Known rows, with every step that occurs:
rales-tagod-patus: [-0.14 -1.12 -0.38  0.23  0.18 -2.71 -0.07 -0.32  1.98 -1.13 -0.11 -0.68
 -0.76 -0.24 -0.10 -1.11 -1.13  0.47  0.04  2.22  0.69  1.40  1.00]
rales-defif-mori-nopot-popo: [-0.23  0.18 -1.67  0.44  2.40  0.20  0.52 -0.10  1.62  1.09 -2.41 -3.14
  0.07 -0.78  0.90 -1.28  1.34  1.58  3.23  1.97  0.13 -1.77 -1.56]
popo-nopot-rales-tagod: [ 0.34  2.32  0.97  0.49  1.40 -1.45  0.84  0.47 -0.43 -0.67  0.48 -1.65
 -0.71 -0.10  1.23 -0.94  0.19 -1.66  0.39  0.15  0.67 -1.47 -1.88]
patus-tagod-rales-defif-mori-nopot-popo: [-0.21 -0.42 -0.76  0.68  2.19  0.17  0.59 -0.64  2.05  0.69 -3.06 -4.10
 -0.28 -1.18  0.57 -1.00  2.28  1.72  2.23  1.97  0.45 -0.89 -1.89]
patus-defif-rales-nopot-popo: [-1.01 -0.09 -0.38  1.13  0.25 -0.06 -0.35 -0.58 -0.71  0.68 -0.21 -2.82
 -0.24 -1.14  1.06  0.28  5.01  0.69 -1.61  0.79  0.22 -0.86 -1.76]
popo-nopot-patus-tagod-rales: [-0.56 -0.72  1.10  0.19 -0.32  0.12  0.57 -0.57  1.23 -0.64 -1.14 -2.21
 -1.00 -1.30 -0.80  0.37  2.58 -0.05 -0.97  1.01  0.85  2.04 -1.22]
tagod-rales-defif-patus: [-0.35 -1.13 -0.13  1.55 -0.84 -1.08 -0.13  0.03 -0.96 -0.44 -1.46 -1.59
 -0.20  1.00  0.54 -1.47  2.21 -1.02  1.90  1.26 -0.06 -0.28 -0.60]
tagod-patus: [-0.26 -1.85 -0.72 -0.10  0.37 -1.61 -0.41 -0.14  1.44 -0.38 -0.47  0.11
 -0.29  0.14 -0.62 -0.50 -0.50  1.25 -0.31  1.64  0.26  1.42  1.29]
patus-defif-mori-nopot: [-0.82  0.00 -0.79 -0.23  1.69 -1.17 -0.21  0.15  2.50  0.79 -1.70 -1.11
 -0.27 -0.93  0.07 -0.54  0.61  0.81  2.81  2.52  0.37  0.13 -1.08]
mori-nopot: [ 0.27  0.33 -0.45 -0.54  0.27 -0.33  0.47 -0.07  2.54  1.22 -0.80 -0.29
  0.17 -0.74 -0.52 -0.22 -0.32  0.47  1.58  0.39  0.28  0.59 -0.60]
tagod-rales-defif-mori: [-0.44 -0.62 -0.31  0.66 -0.77 -0.90  0.36  0.41 -1.73 -0.23 -2.43 -2.82
  0.14 -0.02  1.29 -1.38 -0.23 -0.31  3.31  5.00 -0.02 -1.10 -0.43]
tagod-patus-defif-mori: [-1.53 -1.67 -0.90  0.33  2.09 -2.03 -1.14  0.19  0.88 -0.83 -1.40 -0.95
 -0.74 -0.15  0.40 -0.73  0.78  1.19  1.33  3.67  0.30  0.34  0.22]
rales-nopot-patus: [-0.36  1.42 -1.25 -0.14 -0.09 -0.20  1.17 -0.28  0.03  0.94  0.29 -0.24
 -0.33 -2.11  0.01 -0.06  2.08 -0.89  0.27  0.30  0.57  1.38 -1.64]
nopot-patus-tagod-rales-defif-mori: [-1.00 -0.24 -0.90  0.49 -0.23 -0.87  0.47 -0.04  0.20 -0.18 -2.54 -3.10
 -0.38 -0.92  1.02 -1.29  0.39 -0.17  3.40  4.62  0.54  0.18 -1.37]
rales-tagod-patus-nopot-popo: [ 0.51 -0.72 -1.30  0.53  1.04 -0.50  1.49 -1.03  1.10 -1.04 -0.68 -1.69
 -0.70 -0.95  0.09 -0.72  1.18  1.89  0.70 -0.72  0.32 -0.16 -0.05]
tagod-patus-defif-rales-nopot: [-1.44 -0.66 -0.12  0.43 -2.25 -2.01 -0.88 -0.40 -0.39  0.51  0.37 -1.27
 -0.27 -1.17  0.75  0.38  3.07  0.09 -1.71  3.19  0.38  1.18 -0.73]
popo-nopot-rales: [ 0.23  1.77  0.64  0.14  2.10 -0.05  0.60  0.90 -1.40  0.39  0.10 -0.82
 -0.13  0.46  0.77 -0.21  1.18 -0.93 -0.04 -0.86  0.14 -1.80 -1.90]
patus-nopot: [ 0.65  0.41 -0.56 -0.44 -1.58  0.40  1.72 -0.69 -0.33 -0.57  0.11  0.76
 -0.06 -0.81 -0.06  0.28 -0.55  0.52  1.46 -1.38 -0.19  0.18 -0.12]
mori-defif-patus: [ 0.01 -0.17 -0.77  0.22 -0.87 -1.06  0.29  0.06 -0.73 -0.66 -0.37  1.11
 -0.27  0.29 -0.84 -1.04  2.65  0.56  1.59 -3.69  0.05  1.13 -0.40]
defif-rales-nopot: [-0.58  0.59  0.21  0.14 -3.84 -0.95  0.09 -0.06 -1.83  1.23  0.41 -0.87
  0.37 -1.40  0.99  0.54  2.12 -0.43 -0.76  2.24  0.04  0.20 -1.11]
rales-defif-patus: [-0.68 -0.17 -0.96  1.08 -0.14 -0.82 -0.55  0.00 -0.25 -0.24 -0.75 -0.53
 -0.20  0.97  1.00 -1.44  1.33 -0.60  2.37  0.55 -0.23 -0.81 -0.92]
patus-tagod-rales-defif-mori: [-0.66 -0.47 -0.05  0.53 -0.39 -0.80  0.07 -0.09 -0.58 -0.47 -2.49 -2.92
 -0.19 -0.42  1.33 -1.10  0.03  0.14  2.73  4.32  0.18 -0.62 -1.01]
defif-mori: [-0.47 -0.06 -0.49 -0.07  0.05 -0.71  0.07  0.63 -0.87  0.11 -1.32 -0.51
  0.02 -0.45  0.69 -0.51 -0.44  0.54  2.43  2.57 -0.13 -0.93 -0.23]

Rows:
[-0.61 -0.84 -1.32  0.69  3.63 -1.52  0.00 -0.37  3.28  0.07 -2.03 -3.13
 -0.80 -1.05  0.31 -1.33  2.10  1.98  1.82  2.15  0.74 -0.39 -1.01]	rales-tagod-patus-defif-mori-nopot-popo
[-0.94 -0.94 -1.16 -0.28  1.91 -1.96 -0.42  0.07  3.29  0.58 -1.93 -1.06
 -0.41 -0.84 -0.19 -0.80  0.33  1.43  2.64  3.35  0.52  0.82 -0.43]	tagod-patus-defif-mori-nopot
[-1.16 -0.16 -0.23  0.79  1.43 -0.76  0.02 -0.66  0.53 -0.22 -0.07 -1.68
 -1.02 -1.44 -0.28  0.08  4.29 -1.24 -1.27  0.94  0.88  1.94 -1.54]	tagod-rales-nopot-patus-defif
[-1.36 -0.47 -0.44  0.37  1.84 -1.02 -0.88  0.28 -0.01 -0.55 -1.10 -1.02
 -0.56 -0.25  0.79 -0.40  1.15  0.39  1.56  2.67  0.13 -0.60 -0.64]	patus-defif-mori
[-0.58 -1.34 -0.84  0.04 -3.02 -3.55  0.00 -0.11  1.70 -0.79 -0.27 -1.25
 -0.43 -0.39 -0.40 -1.26 -0.38  0.87  0.86  2.59  1.03  2.49  1.05]	mori-defif-rales-tagod-patus
[ 0.39 -0.23  0.35  1.01  0.89  0.20  0.99 -1.15 -1.58 -0.36 -1.14 -2.28
 -0.65 -1.53 -0.20 -0.24  6.16  1.34 -1.83 -3.47  0.29  0.37 -1.99]	mori-defif-patus-tagod-rales-nopot-popo
[ 0.03 -0.02 -0.02  0.30  1.52 -2.71  0.30  0.23  1.11 -0.94 -0.07 -1.22
 -0.85  0.05  0.37 -1.25 -0.35 -0.11  0.04  1.66  0.79  0.26 -0.25]	popo-nopot-rales-tagod-patus
[-1.11 -1.04 -0.80  1.09  0.41 -0.88 -0.56 -0.64  0.02  0.53 -0.45 -2.83
 -0.37 -1.08  0.76  0.03  4.73  1.36 -1.80  1.64  0.36 -0.07 -1.07]	tagod-patus-defif-rales-nopot-popo
[ 0.42  0.13  1.31  0.36 -1.56 -0.74  0.98 -1.07 -1.96 -0.53 -0.55 -0.70
 -0.60 -1.73 -0.39  0.12  4.50  0.09 -1.86 -2.48  0.30  1.83 -1.65]	mori-defif-patus-tagod-rales-nopot
[ 0.49  0.91 -1.59  0.43  0.69 -1.04  1.33 -0.29 -0.30  0.09 -0.81 -1.56
  0.09  0.48  1.23 -1.50 -0.86 -0.66  2.52  0.81  0.24 -0.82 -1.13]	tagod-patus-nopot-rales-defif
[ 0.06 -0.68  0.18  0.89 -1.15 -0.29  0.35 -0.25 -0.99 -0.42 -1.39 -2.87
  0.12  0.53  0.76 -1.06  0.25 -1.05  1.17  3.06  0.13 -0.19 -0.27]	tagod-rales-defif
[-1.41  0.08 -1.45  0.15  2.58 -0.75 -0.31 -0.43  3.96  0.42 -0.40 -1.10
 -0.90 -1.03 -0.68 -0.26  2.35 -0.35  0.97  0.82  1.05  1.99 -1.44]	mori-nopot-patus-defif
[-0.87 -0.70 -0.22  1.01  3.36 -2.89 -0.87 -0.37  2.18 -1.22  0.05 -1.56
 -1.25  0.33  0.19 -1.01  1.38 -0.50 -1.03  1.05  1.08  0.98 -0.35]	nopot-rales-tagod-patus-defif
[ 0.57 -0.37  0.58  1.13  1.09  0.66  1.02 -0.63 -2.16  0.26 -0.91 -2.78
 -0.15 -1.28  0.31  0.05  4.54  0.46 -2.05 -0.56  0.04 -0.80 -1.22]	tagod-rales-nopot-popo
[-0.73  0.37 -1.19  0.20 -0.14 -0.68 -0.05  0.42 -0.91 -0.01 -1.71 -1.71
  0.16 -0.05  1.78 -1.34 -1.18  0.09  3.83  4.27 -0.19 -1.62 -0.77]	rales-defif-mori
[ 0.19  1.59 -0.85  0.76  1.56 -0.51  0.44  0.22 -0.85  0.63 -0.64 -2.05
  0.30  0.92  1.58 -1.42 -0.27 -1.71  1.77  0.86  0.24 -1.68 -1.74]	nopot-rales-defif
[ 0.57 -0.04 -1.06  0.38  0.94  1.25  1.56 -0.85 -0.13 -0.30 -0.58 -1.22
 -0.20 -0.82  0.16 -0.03  1.89  1.61  0.70 -2.08 -0.13 -1.04 -0.70]	patus-nopot-popo
[ 0.27 -0.60 -1.30 -0.49 -4.10 -2.46  1.79 -0.82  0.96 -1.25 -0.12 -0.23
 -0.41 -1.13 -0.49 -0.74 -0.75  1.35  2.19  0.43  0.65  2.31  0.70]	mori-defif-rales-tagod-patus-nopot
[ 0.28  0.62 -0.32  0.65  1.75  0.88  0.64 -0.66 -1.45  0.44 -0.18 -1.71
 -0.15 -1.28  0.80  0.09  3.61  0.89 -1.53 -1.33 -0.13 -1.34 -1.57]	rales-nopot-popo
[-1.75 -0.13 -1.42  0.32  1.96 -1.12 -0.42  0.33  1.02 -0.16 -1.23 -1.23
 -0.76 -0.88  0.43 -0.63  1.65  0.04  2.38  3.05  0.57  0.40 -1.08]	nopot-patus-defif-mori
[-0.12  1.93 -0.36  0.40  1.36 -0.01  0.32  0.44 -1.12  0.18 -0.41 -2.19
  0.05  0.83  1.95 -1.18  0.03 -1.31  1.75  1.57  0.04 -2.31 -2.24]	popo-nopot-rales-defif
[-0.28  0.95 -0.17 -0.34 -4.66 -1.14  0.63 -0.23 -2.19  0.89  0.43 -0.53
  0.39 -1.63  0.36  0.25  2.55  0.12 -0.31  0.21  0.23  1.20 -1.14]	mori-defif-rales-nopot
[-0.41 -0.84  0.25  0.19 -0.04 -0.81  0.92 -0.46  2.32  0.39 -2.41 -2.51
 -0.66 -1.84 -0.99 -0.23  1.93  0.19  1.12  1.99  1.08  2.36 -1.20]	defif-mori-nopot-patus-tagod-rales
[-1.13 -0.45  0.18  0.71  3.26 -2.48 -0.97 -0.21  1.95 -1.65  0.25 -1.64
 -1.45  0.27  0.47 -0.79  1.69 -0.19 -1.10  1.59  0.92  0.53 -0.77]	popo-nopot-rales-tagod-patus-defif
[-0.81 -0.15  0.30  0.38  0.92 -0.41 -0.83 -0.82  1.94 -0.57 -0.36  0.27
 -0.93 -0.32  0.01  0.06  2.12  0.73 -0.42 -2.13  0.25  0.80 -1.42]	defif-patus-tagod
[-0.73 -0.54 -0.44  0.73  3.52 -3.06 -0.66 -0.41  3.47 -0.62 -0.34 -1.68
 -1.15 -0.06 -0.07 -1.10  1.28 -0.23 -0.25  1.25  1.21  1.29 -0.65]	mori-nopot-rales-tagod-patus-defif
[-0.30 -0.01 -0.45 -0.15 -0.02 -0.92  0.49 -0.28  2.26  0.86 -2.81 -2.66
 -0.08 -1.13  0.53 -1.03 -0.26  0.68  3.58  3.80  0.46  0.16 -1.51]	patus-tagod-rales-defif-mori-nopot
[-2.25 -0.68 -1.40  0.42 -2.03 -1.74 -0.84  0.14  3.32  1.42 -0.53 -2.13
 -0.24 -0.81 -0.22 -0.05  2.50 -0.39  1.47  3.86  1.16  2.07 -1.05]	mori-nopot-patus-defif-rales
